Each row was made from one walk, in order. Every step used is in the known rows, and no mark comes twice. Write each row's walk.
Known rows:
vata -> sivone: 1.4  -49.5  -13.0  -4.2  35.0  -23.4  -0.7  13.5  -15.8  27.1  -7.5  24.4  8.4  -39.8  -9.8  4.0  25.2  -3.7  -24.9  9.9  43.6  -27.1  -26.2  -15.1  -2.4  9.0  -7.0
lodoz -> suzab: -13.2  -40.4  -19.4  -2.9  69.9  -4.5  11.1  25.8  -5.8  -7.2  -20.0  14.5  -1.0  -44.2  -7.0  -16.0  12.6  -25.6  -14.9  0.2  13.2  -24.6  1.0  -26.5  -48.7  -0.5  6.7
sugon -> lodoz -> suzab -> sivone -> dusuret -> vefosuk: 26.9  -22.9  -32.9  16.6  35.8  -18.7  -4.9  15.3  -21.1  -3.3  -1.2  4.5  -15.7  -32.6  -9.4  -5.0  -10.5  -13.8  -33.7  -6.6  19.6  -22.0  -19.3  -33.7  -40.8  -14.1  14.5
sivone -> dusuret -> vefosuk -> rosaro: 19.4  -56.4  -3.8  10.3  33.3  -22.3  -19.0  9.7  -11.7  -1.2  -31.0  -11.4  -5.1  -24.4  -12.2  -1.4  2.1  -8.7  -47.4  15.2  15.5  2.0  -15.6  -52.1  -25.3  -10.6  -15.8
lodoz -> sugon -> sivone: 10.0  -27.5  15.4  -7.5  35.2  -1.8  0.3  2.1  -24.8  3.2  -8.6  4.7  -12.3  -34.4  9.7  14.8  20.3  -4.6  -25.2  3.0  -8.1  -9.5  -20.4  -4.6  22.5  15.9  -2.1
sugon -> sivone -> dusuret: 29.3  -26.1  6.1  6.8  37.6  -27.6  -7.7  -15.0  -13.5  3.4  4.4  -20.1  -11.9  -21.6  -10.4  8.8  16.8  -31.2  -24.3  13.4  3.4  -26.8  -40.7  -7.1  12.9  8.1  -8.4
vefosuk -> dusuret -> sivone -> rosaro: 16.3  -31.7  10.4  29.4  30.1  -17.5  -17.5  2.7  -19.3  0.3  -3.3  -30.7  -7.9  -37.3  -6.6  13.0  0.2  -20.6  -5.4  42.6  8.9  -21.6  -16.4  -43.0  3.9  -5.2  9.1
suzab -> lodoz -> sugon -> kisubob: 28.3  -36.1  1.3  -4.0  27.6  -6.5  2.1  -8.6  -36.2  -18.1  -13.8  15.4  21.3  -35.3  9.5  -17.7  -13.0  -4.7  -31.3  -2.6  -29.7  -13.5  4.3  -41.1  -26.4  14.8  9.1
voman -> sivone -> dusuret: 37.9  -41.5  10.8  11.2  39.9  -38.4  -7.0  -18.8  -8.4  28.2  9.0  -13.2  -15.0  -21.7  -25.2  4.8  6.0  -38.0  -31.1  16.1  12.1  -25.8  -31.7  -23.6  -6.3  3.0  -13.7
dusuret -> vefosuk: 4.7  -48.3  -12.8  20.0  43.8  -10.8  -1.3  30.6  -21.7  14.1  -20.7  19.4  -2.5  -46.9  -1.0  -13.1  7.4  9.7  -40.2  -14.3  38.6  -18.6  -22.7  -45.0  -37.7  6.5  -16.5
sivone -> suzab: 21.9  -30.6  -16.5  33.8  60.6  -19.1  19.7  18.3  -12.5  -4.3  -9.9  13.6  -3.7  -29.4  -0.3  -4.7  6.1  -43.9  -29.3  15.1  41.8  -28.6  -32.4  -27.6  -30.4  3.8  -6.9
suzab -> lodoz -> sugon -> sivone -> voman: 32.0  -24.4  30.1  25.8  21.8  13.2  -4.6  -12.1  -31.0  -10.9  2.3  2.0  0.0  -28.9  28.5  8.7  -1.6  -13.3  -26.2  14.7  -14.7  -6.9  -25.5  -9.9  15.0  4.9  18.2
voman -> sivone -> dusuret -> vefosuk: 39.0  -44.6  3.8  23.6  35.3  -32.9  -8.6  7.9  -19.1  29.9  2.0  1.2  -17.8  -34.4  -15.3  0.5  -1.9  -15.3  -43.3  -0.2  27.7  -13.4  -39.2  -35.8  -13.9  -2.4  -16.8
vefosuk -> vata -> sivone -> suzab: 10.8  -36.2  -7.0  38.3  58.9  -29.7  19.8  24.6  -26.6  24.3  -6.6  23.4  5.3  -15.8  8.5  10.6  18.4  -44.4  -33.1  35.9  35.0  -21.8  -35.4  2.1  -19.5  -3.1  3.3
voman -> sivone -> dusuret -> vefosuk -> rosaro: 31.2  -59.5  7.4  2.1  34.5  -33.5  -21.7  6.4  -25.4  21.8  -23.7  -6.2  -11.1  -22.5  -24.2  5.0  -2.3  -17.3  -45.7  20.4  10.0  6.3  -17.3  -46.1  -17.4  -14.4  -15.3
voman -> sivone -> suzab: 36.2  -32.9  -4.4  21.0  60.2  -35.1  16.8  12.7  -30.9  21.2  -1.5  17.7  -11.4  -27.2  -16.1  6.3  1.2  -54.5  -25.9  21.9  34.2  -23.2  -32.0  -19.2  -16.9  0.6  -3.8
voman -> sivone -> suzab -> lodoz: 41.3  -36.2  -18.7  5.6  53.2  -18.2  7.9  5.6  -47.6  14.3  3.4  6.8  10.8  -32.8  -13.2  -0.8  -22.1  -69.6  -30.0  22.1  18.3  -29.7  -15.7  -33.3  -42.9  -7.7  16.0
sivone -> rosaro: 10.2  -39.7  5.0  8.2  37.0  -16.0  -7.6  -0.9  -3.5  4.7  -15.1  -2.3  -1.0  -33.4  -14.5  -6.4  7.0  -36.2  -28.1  23.7  13.1  -13.5  -13.4  -61.5  -11.6  13.4  -1.6
lodoz -> sugon -> sivone -> dusuret: 30.6  -19.7  17.2  11.2  31.7  -12.6  -4.2  -20.8  -5.1  -4.6  9.7  -19.7  -18.9  -23.8  7.5  13.5  17.7  -17.4  -32.5  13.2  -9.1  -12.2  -35.7  -6.8  28.0  10.0  -5.4
sugon -> sivone -> dusuret -> vefosuk: 31.0  -30.9  -4.4  20.4  33.0  -23.7  -10.2  11.3  -25.4  8.1  -1.9  -4.5  -15.0  -36.1  -2.6  3.6  7.4  -8.9  -38.1  -2.6  21.2  -15.3  -46.0  -21.3  2.8  4.1  -12.3
dusuret -> sivone -> suzab -> lodoz -> sugon -> kisubob: 49.3  -13.3  1.3  16.2  28.3  -13.1  13.1  8.5  -52.8  -26.9  -0.4  12.9  17.3  -43.6  20.6  -1.5  -23.4  -12.4  -20.3  17.2  -13.8  -16.0  -23.6  -33.1  -7.4  2.1  20.3
suzab -> sivone -> voman: 24.5  -8.0  -2.6  45.9  17.8  -2.9  -0.6  -9.8  -10.2  14.2  -2.0  17.9  -4.6  -22.1  10.1  -3.5  6.2  4.6  -10.5  23.3  33.8  -28.2  -31.2  -23.6  -1.5  -6.6  -2.4
dusuret -> vefosuk -> rosaro -> sivone -> suzab: 27.0  -33.2  -24.3  27.2  53.5  -14.8  6.4  41.0  -29.2  -4.2  -27.1  9.3  -15.3  -38.3  -11.5  9.1  3.7  -21.1  -5.1  33.1  30.0  0.8  -21.7  -21.3  -0.5  -10.7  -1.1
rosaro -> sivone -> suzab -> lodoz -> sugon: 29.7  -14.5  -19.2  19.9  45.1  19.4  15.1  8.5  -20.9  -18.0  4.0  -3.4  0.3  -43.5  15.8  5.5  -8.8  -28.9  -11.4  24.8  1.7  -14.8  -9.4  -23.1  -2.5  0.8  23.3

Which walk is each row?
3.2  -21.4  -37.2  -12.6  46.7  -11.2  3.5  11.9  -30.9  -0.5  -14.9  17.5  -4.0  -32.0  -17.9  -5.1  1.0  -20.3  -10.1  0.1  10.0  -36.1  5.3  -21.5  -45.6  -9.7  25.6 | sugon -> lodoz -> suzab -> sivone
26.4  -21.0  -10.8  55.7  56.5  -21.3  7.2  21.8  -30.0  -8.0  2.5  -13.0  -11.3  -29.4  7.8  17.6  3.2  -32.5  -7.4  32.8  35.3  -33.8  -36.5  -9.8  -15.3  -16.3  2.5 | vefosuk -> dusuret -> sivone -> suzab
25.6  -28.6  10.5  -13.8  24.3  3.6  -9.7  -11.7  -32.7  -8.8  -3.8  -14.0  3.6  -37.5  0.9  8.3  -10.5  -41.7  -27.8  29.7  -28.6  1.8  -6.8  -45.8  20.0  10.6  27.0 | suzab -> lodoz -> sugon -> sivone -> rosaro
39.1  -29.7  -3.5  11.1  44.9  1.2  11.9  -1.7  -33.3  -0.5  8.5  5.5  2.6  -33.4  7.7  5.1  -19.0  -48.0  -40.2  20.3  0.0  -10.5  -10.2  -32.5  -20.3  -4.7  18.5 | voman -> sivone -> suzab -> lodoz -> sugon
27.1  -24.6  -12.4  19.5  46.4  13.5  14.3  3.6  -17.6  -21.0  1.0  0.9  8.3  -35.4  20.0  -1.8  -14.9  -37.9  -43.4  14.2  0.2  -15.4  -7.3  -41.0  -29.4  -0.9  18.3 | sivone -> suzab -> lodoz -> sugon
21.7  -59.6  -8.5  6.7  28.0  -29.3  -20.7  13.1  -15.8  12.7  -22.6  -0.1  0.0  -27.3  -15.0  9.5  7.5  -3.3  -46.8  23.5  26.6  5.7  -23.9  -38.2  -5.1  -13.8  -12.1 | vata -> sivone -> dusuret -> vefosuk -> rosaro
18.8  -11.6  -21.7  7.1  17.8  -13.2  -5.5  -10.0  -11.8  15.5  -5.3  0.9  -6.3  -31.5  -16.1  -0.8  -0.7  -20.1  -15.3  37.9  17.7  -18.9  -13.8  -61.5  -0.5  -0.8  6.0 | suzab -> sivone -> rosaro
27.6  -17.6  -6.1  33.9  50.3  -19.9  17.4  29.7  -32.6  0.1  -1.6  7.6  -6.6  -47.4  3.6  9.7  4.9  -21.4  -10.8  24.3  46.1  -34.4  -49.9  -25.0  -5.1  -3.8  2.1 | dusuret -> sivone -> suzab
-6.6  -55.6  -9.7  -15.6  69.8  -14.8  1.6  22.8  -19.5  -16.8  -25.1  15.7  1.0  -38.7  -15.7  -12.4  7.3  -38.2  -23.3  -18.0  1.8  -29.8  7.3  -22.6  -61.6  3.9  18.8 | sugon -> lodoz -> suzab
23.9  -13.1  -29.9  7.6  38.8  -20.4  -4.4  -10.8  -8.7  -8.8  3.3  -8.7  -13.2  -20.4  -15.4  -2.1  -4.4  -32.5  -18.4  9.4  3.3  -36.2  -12.7  -22.0  -31.2  -11.7  19.6 | sugon -> lodoz -> suzab -> sivone -> dusuret
1.6  -50.9  8.2  25.4  28.9  -23.6  -6.2  22.0  -25.3  37.5  -16.5  15.5  6.6  -29.7  3.5  5.7  9.7  -21.6  -42.4  31.9  20.4  0.9  -23.7  -39.7  -3.4  3.7  8.4 | dusuret -> vefosuk -> vata -> sivone -> rosaro
19.9  -30.8  28.4  66.3  31.6  -7.3  -15.0  3.1  -20.1  -1.9  0.1  -14.2  -10.8  -28.2  21.3  11.9  8.4  4.7  -2.0  28.7  22.8  -29.9  -35.0  -8.6  -2.1  -12.9  -2.4 | vefosuk -> dusuret -> sivone -> voman
6.7  -9.4  -32.4  0.8  36.5  -5.8  3.8  4.1  -8.4  3.6  -9.1  6.6  -7.3  -36.8  -16.9  -7.0  -7.4  -32.0  -7.9  37.9  7.4  -15.9  -0.4  -53.1  -12.3  -8.4  25.6 | lodoz -> suzab -> sivone -> rosaro
22.3  -24.7  15.9  48.9  34.6  0.3  -2.2  5.8  -6.1  3.9  -8.9  6.2  -12.4  -36.6  5.7  0.4  19.8  0.6  17.6  21.6  23.7  -21.0  -29.9  -4.6  17.9  8.0  -1.4 | rosaro -> sivone -> voman
-4.4  -7.5  -45.8  -3.3  47.8  -3.3  10.6  13.8  -15.0  10.3  -8.7  18.0  -4.4  -37.7  -10.9  -7.1  5.6  -8.2  -2.9  16.0  19.8  -30.4  -1.4  -26.3  -34.8  -13.1  14.0 | lodoz -> suzab -> sivone
15.1  -27.7  13.3  8.1  23.4  -14.9  -8.3  10.1  -22.9  8.4  -5.9  -8.5  -3.1  -52.2  -8.3  9.5  3.8  -13.6  -9.8  32.3  19.0  -19.8  -31.5  -59.9  14.4  5.4  7.1 | dusuret -> sivone -> rosaro
8.7  -46.7  28.5  60.5  28.8  -14.6  -2.4  22.1  -24.8  31.5  -11.4  32.1  4.5  -21.8  27.1  4.3  17.2  7.1  -37.5  19.4  33.3  -7.8  -41.5  -3.8  -8.5  -1.4  0.5 | dusuret -> vefosuk -> vata -> sivone -> voman
5.3  -41.0  12.9  52.1  47.7  -16.9  -3.1  13.6  -12.2  22.2  -12.7  -6.8  -6.9  -15.5  8.6  -6.8  12.7  -12.9  -50.1  5.3  8.7  -14.5  -27.8  -29.3  -43.6  -0.1  -10.3 | sivone -> dusuret -> vefosuk -> vata
7.1  -48.8  -14.9  0.2  40.6  -7.2  -11.6  33.7  -28.2  10.1  -38.5  3.9  -7.5  -45.6  -21.4  5.0  17.0  14.0  0.9  19.8  17.6  1.2  -4.3  -29.2  2.3  -2.9  -5.9 | dusuret -> vefosuk -> rosaro -> sivone
24.2  -36.6  -2.8  7.9  38.3  -17.1  -15.1  -7.7  0.0  -2.5  -14.8  -31.3  -13.8  -23.9  -20.8  9.6  18.1  -17.9  3.7  36.6  2.1  -12.5  -15.4  -19.9  14.9  -4.2  -7.8 | vefosuk -> rosaro -> sivone -> dusuret
30.9  -15.2  -7.5  19.6  36.4  12.8  13.1  12.6  -35.1  -16.3  8.6  -3.6  5.9  -51.7  23.9  9.4  -15.7  -19.9  -27.5  20.9  9.5  -20.1  -23.6  -38.9  -8.6  -6.7  24.1 | dusuret -> sivone -> suzab -> lodoz -> sugon
-8.8  -54.0  0.4  24.3  40.1  -22.4  0.3  33.1  -31.5  46.3  -17.5  29.1  8.4  -30.7  9.3  5.1  23.2  3.5  -43.3  9.8  31.5  -13.7  -26.6  -9.2  -22.8  1.8  -2.2 | dusuret -> vefosuk -> vata -> sivone
13.3  -39.4  -12.5  47.8  53.3  -28.6  17.5  42.2  -32.5  27.9  -10.5  31.9  2.6  -25.3  13.8  9.2  12.3  -29.6  -44.1  23.7  45.6  -13.2  -42.1  -5.9  -23.6  -5.6  1.4 | dusuret -> vefosuk -> vata -> sivone -> suzab
21.6  -10.2  -41.7  27.3  35.1  -10.7  1.8  16.5  -7.6  5.4  1.8  4.5  -18.3  -37.6  -2.4  -8.0  -8.2  -3.4  -30.1  6.8  26.7  -18.3  -25.7  -37.1  -29.2  -18.4  5.7 | lodoz -> suzab -> sivone -> dusuret -> vefosuk
5.1  -36.0  1.9  28.4  42.4  -13.5  -13.3  12.3  -30.1  5.7  -3.0  -22.0  -8.5  -37.1  -1.3  12.9  14.4  4.7  -0.6  21.7  21.4  -39.4  -19.0  -14.2  -13.5  -9.6  -5.4 | vefosuk -> dusuret -> sivone
